Each row comes from the steps of one path. Every step used is in the known rows, and no mark comes twice. Write the path behind each row, first mark first.
Known rows
Q > B > E > G: [-33  -3 -20   8  16  16  16  -9 -34  35  36   0 -32  21  -9  83 -14  11
 -17]
T > E: [-49  21  28  17   1  29  66  11  -6  60  35   8 -40  23  49 -12  30 -11
  12]
S > E > Q > B: [ 19  -2 -15  -2 -26  -3 -15  -9  -1  30 -41 -44  -5 -12  -5 107   6   3
  -3]
G > Q > B > E > T > S: [-16   6 -45 -34 -36  12  60 -17 -21   1  24  34 -56  23 -18  26  -7  11
 -13]
Q > G > E > B: [ 76   4 -35  34  -4   5  17 -24 -17  16  -9 -33 -28 -23  32  52  -1   6
  16]
Q > B > E > T: [-31  -5 -20 -33  12   3  56  -2 -41  30  38  -7 -35  51 -32  76  29  22
 -24]
S > E > Q: [ 28   1 -14  -1 -19  11   0 -12  28  31 -38 -59   1 -18  17  87  19 -10
  -6]
B > E > S: [-26  23  -6 -17  40  61  73 -15  25   9  55 -35 -62  -7  37  43  44 -21
 -25]
E > G: [  4   9 -32  31  32  24   9 -52  12  39 -13 -42  33 -13  49  59   0 -10
   1]
G > E > Q: [ 30  23 -48 -15  12  12  -5 -32  29  14 -18 -91 -36 -12  13  19  -5 -11
  -4]
Q > G > E: [ 67   3 -31  28 -16   4  -5 -16  -6  16   8 -36 -40 -27  21  30  -4   2
   8]
E > Q: [  0  27 -53 -23  20 -10 -30 -51  36  33 -19 -52   0   3  25  25  25  -8
   1]
S > E: [ 24 -10  19   6 -45  20  46   8   0  33 -11 -48  -2  -8  31  88  32  -2
  -6]
Q > B > E: [-37  -3  -9 -13  -5   5  29   6 -43  33  53   2 -49  36 -12  67   8  19
 -17]
G > Q > B > E: [ -1  14 -32 -24 -49   5  33 -12 -18  13  30  48 -64   4 -10  33 -23  19
 -17]
Q > E: [ 39   2 -38   8 -51 -12  21  10 -39  -4  19 -34 -12  -1  16  20   6  14
  13]
G > E: [ 26  13 -17  -6 -11  21  43  -8   2  15   6 -80 -38  -2  30  19  10   0
  -5]
Q > G > E > T: [ 73   1 -45   7   0   3  23 -26  -7  14  -5 -45 -28 -13  -2  40  16   4
   2]

Write each row's path
[-11  21 -54 -21  14 -33 -49 -43  -3  34 -22 -31  -8  10  -6  54  10   8
   5]  E > Q > B
[ 51   5 -45  19 -32 -11  52   2 -51  -4  -7 -31   5   5  33  52  13  23
  23]  Q > E > B
[ 71  16 -32  29   2  14   2 -30  -4  -1  -7 -44 -48 -55  27  40   8  -7
  12]  Q > G > E > S
[-24  14 -40 -24  37  44  14 -20  49  32  49 -34 -51  19  12  25  10 -20
 -28]  B > E > Q
[  1  23 -31 -26 -34  10  36 -21 -17   2  19  42 -68 -11  -7  41 -15  12
 -14]  G > Q > B > E > S
[-36 -18  -4  28 -26  46  90  -7 -15   3 -12 -63   5  24  69  52  44 -17
  24]  T > S > E > B
[-47  43  29  17  27  42  75  -6  -2  39  15  -1 -48 -14  61   5  49 -22
  18]  T > E > S
[ 63  19 -57  -5 -65  -8  47 -16 -24 -13 -10  25 -27 -16  22  21 -21  21
  13]  G > Q > E > B
[ 43  -7 -11  29 -34  34  27 -21  16  26 -41 -25  10 -41  26 101 -23  -8
  -9]  S > E > G > Q
[-34  -4 -39 -42  19  20 110 -37  -8   8  -2 -71  19  63  18  20  91  -6
   0]  E > T > S
[-37 -21 -24  36 -33  44  47 -16 -16  -3 -16 -37  -3   1  36  52  -6 -19
  17]  T > S > E > G > Q > B
[  4  10 -40 -41 -36   2  51 -18 -18  12  20  40 -54  16 -26  39  -8  20
 -20]  G > Q > B > E > T
[ 22  19 -47 -13   5  -2 -18 -26   1  14 -21 -77 -41  -6  -9  39 -17   1
  -1]  G > E > Q > B
[-35  11  -5 -11  13  15  37  -5 -40  17  37  -4 -55  13  -4  78  23  11
 -16]  Q > B > E > S
[-28  26  -5  38  13  44  46 -15   9  55   6  33 -29 -11  43   1 -26 -17
  12]  T > E > G > Q
[ 37  19 -67   2  20 -17 -62 -54  31  31 -19 -30 -10 -19  13  31   7  -9
   9]  E > Q > G
[-31 -18 -21  36 -31  52  57 -21   3  -2 -16 -49   0  -4  51  38   2 -28
  14]  T > S > E > G > Q
[ 21  18 -51  22   3  24  12 -59  20  26 -23  -1  12 -31  36  43 -32  -6
  -3]  E > G > Q
[-19  26 -15  26  24  16  -5 -14  17  60   9  14 -42  -3  28  -7   3 -18
  19]  T > E > Q > G
[ 55  32 -53 -11 -60   1  34 -22 -13 -28  -9  14 -46 -48  15  11 -13   6
   9]  G > Q > E > S
[ 54  18 -53 -12 -80  -9  28 -10 -15 -12   7  22 -40 -19   8   1 -26  14
   5]  G > Q > E
[-48  -7 -30 -36  35  65 114 -12  19  15  61 -47 -35  60   8  20  57 -18
 -30]  B > E > T > S
[ 49  -1 -55 -21 -27 -15  60  -1 -39  -6   1 -49   6  19 -12  36  36  18
   6]  Q > E > T
